Each row was made from one small tree. The marks that hang from a mark follow it in brackets, in the order of their numbers. Every link used is in the known rows. Write each row's tree.
Known rows
z568(z200 z247 z706): [ 27 -57  -7 -26  38 -36  31  19 -98  -6 -35  20  25 -18 -65  -3  12   0
 -38  65  -7 -28]
z932(z706): [  2 -55  -6 -15  13  -4  19  16 -61 -38  -9  38  22 -52 -24   1 -12  24
 -11  27 -15   9]
z932(z200(z568) z706(z454(z255 z314))): [-14 -62 -18 -36  35 -35  34  41 -61 -77 -57  77   1 -76   0 -67 -22   5
 -13  63 -26 -10]
z568(z247 z706(z645)): [ 21 -66   1  -8  17 -27  23   8 -82 -21 -44  28  19 -40 -50   1  18  16
 -25  60 -21 -33]
z932(z200(z568) z706(z454 z645)): [-26 -65 -35 -30   3 -23  24  32 -67 -67 -59  65  -1 -85   6 -26 -36  18
  -8  59 -18 -21]
z351(z255): [ 24 -56 -11 -13   7  -6  35   4 -39 -19  -8  39  20 -39 -19 -24  -6  28
 -11  27  -8  13]
z247(z568(z706)): [ 28 -32 -15 -14  21 -18  -3  16 -57 -38 -23  29  24 -36 -16  21  15   9
   0  46 -12  16]
z454(z255 z314): [ 16 -50  23 -12  23 -14  25   5 -40 -34 -15  61  16 -45 -31 -54  15  14
 -11  51 -26  -6]
z200(z568(z247) z932(z706(z454(z255 z314) z645))): [-19 -92 -12 -21  41 -41  11  30 -68 -80 -74  70  -7 -55  -8 -59  13 -10
   7  77 -50 -32]
z351(z255(z454(z314 z706))): [ 35 -44 -29 -25  24 -18  30  -1 -24 -33 -11  53  18 -40 -43 -68  17  29
  -9  57 -25  12]
z247(z568(z200 z706)): [ 23 -29 -26 -31  26 -23   5  24 -68 -28 -34  27  22 -28 -28  12  16   2
 -11  60   0   5]
z645(z706): [ 13 -47 -14 -14   0  -3   5  -7 -44 -36  16  60  16 -35 -42  11   0  14
 -20  39 -21 -13]
z247(z568(z200(z932(z706(z454))))): [-10 -45 -39 -40  25 -28  -1  35 -63 -52 -48  45  17 -43  -9  -4  -3   4
   4  61  -5  10]
z314(z454(z255(z351) z706)): [ 18 -65  -9 -17  27 -29  16  27 -56 -37 -13  57  18 -49 -48 -28  12  26
  13  73 -20   6]
z932(z200 z706(z454)): [-15 -53 -23 -34  11 -26  35  33 -70 -48 -38  56  21 -76 -17 -21 -41  30
 -23  45  -3  -2]
z200(z932): [  2 -57   6 -11  17 -10   2   9 -55 -26   4  48  23 -31 -16   0  -3   9
  17  39 -36  -5]
z314(z454): [ -4 -49   1  -3  -3 -15  11  11 -66 -33   0  26  11 -43 -32  13 -17  26
  -1  47   6   4]
z932(z200 z706(z454(z255) z645)): [ -17  -63  -23  -42    7  -28   49   39  -61  -56  -66   71   12 -100
  -12  -50  -23   37  -21   58  -13  -21]
z247(z568(z200 z706(z454 z645))): [  2 -37 -34 -34   7 -31   3  22 -68 -37 -67  39  12 -45 -17  -3  11  13
  -9  79   7  -9]
z247(z568(z200 z706(z454(z255 z314) z645))): [  3 -39 -22 -40  22 -39  13  27 -59 -51 -85  54   7 -51 -21 -44  31   7
 -12  91  -1 -14]
z200(z568): [ 14 -54  -3   3   9  -5  -2   0 -55 -31  12  45   9 -32  -3   2 -13  -1
  10  40 -32  -2]
z351(z255(z454)): [ 40 -44 -39 -26  -2 -13  32  -1 -45 -15   9  43  23 -42 -26 -29   5  36
  -4  33 -23  20]
z454(z314): [  8 -45  18  -3  10  -6  10  -6 -46 -29  -9  50  17 -34 -34 -24   1  15
 -13  47 -15  -4]

Which tree is each row?
[ -6 -62   3 -10  17 -21  25  23 -43 -47 -31  43   5 -66 -39 -39   5  31
   2  75  -7 -18] | z314(z454(z255 z706(z645)))
[ 17 -39 -17 -16   7 -13   7 -10 -34 -34 -14  60  15 -51 -50 -51  22  30
  -3  76 -35 -17] | z255(z454(z314 z706(z645)))
[ 16 -61  -1 -21   9 -32  11   7 -56 -33 -28  88  21 -45 -26 -55  13  22
   3  70 -29   4] | z706(z454(z255(z351) z314))
[-10 -76  -8 -23  31 -36  -3  27 -68 -60 -46  67   0 -45  18 -34  16  -9
  36  74 -57 -25] | z200(z568(z706(z454(z255) z645)) z932)
[ 15 -59 -20 -31   7 -30   5   0 -46 -52 -18 102  13 -41 -42 -41  21  14
 -11  71 -33  -9] | z645(z706(z454(z255(z351) z314)))
[ 44 -45 -32 -26  16 -22  -6  -5 -49 -23   5  77  30 -33 -60 -38  31  26
  11  76 -50   9] | z255(z351 z454(z314 z706))
[-35 -70  -5 -25  13 -21   4  19 -56 -66 -59  65   6 -58 -10 -36   0  18
   8  61 -27 -15] | z200(z932(z706(z454(z314) z645)))
[ 32 -51 -41 -25   5 -13  32   1 -28 -25 -15  49  18 -54 -35 -51  14  41
  -3  55 -25   1] | z351(z255(z454(z706(z645))))
[  9 -37 -25 -30  22 -16  -3  22 -54 -31 -24  40  20 -28 -18   7   7  -2
   7  56 -12   4] | z247(z568(z200(z932)))
[ 26 -49 -32 -25  12 -15  30  -3 -22 -36 -30  56  11 -51 -41 -72  23  36
  -9  64 -24  -2] | z351(z255(z454(z314 z706(z645))))
[ 13 -35 -29 -32  13 -19   6  22 -65 -31 -55  31  14 -41 -26   8  22   9
 -10  67  -1  -9] | z247(z568(z200 z706(z645)))
[  8 -71 -12 -18  13 -25  17  24 -53 -41 -33  61  11 -61 -45 -32  18  33
  14  81 -20  -9] | z314(z454(z255(z351) z706(z645)))
[ -9 -48 -37 -39  18 -13   2  32 -57 -51 -55  41  11 -50 -14   2  12   7
   4  57 -11  -5] | z247(z568(z200(z932(z706(z645)))))
[-13 -54 -38 -48  23 -30  11  41 -56 -59 -71  57  10 -62  -5 -31  12   9
   6  71 -13  -5] | z247(z568(z200(z932(z706(z454(z255) z645)))))
[-30 -71 -13 -25   7 -19   6  22 -62 -56 -45  58  12 -61  -4 -17  -8  22
  14  52 -28 -12] | z200(z932(z706(z454 z645)))
[ 11 -32 -12 -16  20 -33  -8  14 -55 -54 -48  44  17 -38 -14  -9  14   8
  -4  67  -5  13] | z247(z568(z706(z454(z314))))
[-13 -72  -7 -37  37 -53  17  22 -93 -37 -91  49   7 -28 -52 -44  24  -4
 -22 101 -16 -53] | z568(z200(z932) z247 z706(z454(z314) z645))
[  7 -68 -27 -23  34 -25  34  35 -80 -52 -35  44  11 -61 -26  -9 -28   2
 -28  43 -25 -17] | z932(z200(z568(z247)) z706)
[ -9 -58  11 -14  -3 -23  22   3 -42 -44 -52  75   5 -65 -18 -67   8  28
  -8  74 -16 -23] | z706(z454(z255 z314) z645)
[  8 -73 -13  -3  17 -38   5  10 -85 -42 -49  43   3 -38 -17 -10   3  -2
  -6  74 -29 -32] | z200(z568(z247 z706(z454 z645)))
[-19 -49 -42 -41  13 -24   0  33 -60 -56 -66  49  10 -54  -7  -8   2  10
   4  69  -5  -3] | z247(z568(z200(z932(z706(z454 z645)))))
[  8 -44 -27 -47  43 -46   5  41 -69 -46 -55  50  19 -36 -10 -23  22  -5
  10  78 -17   1] | z247(z568(z200(z932) z706(z454(z255))))
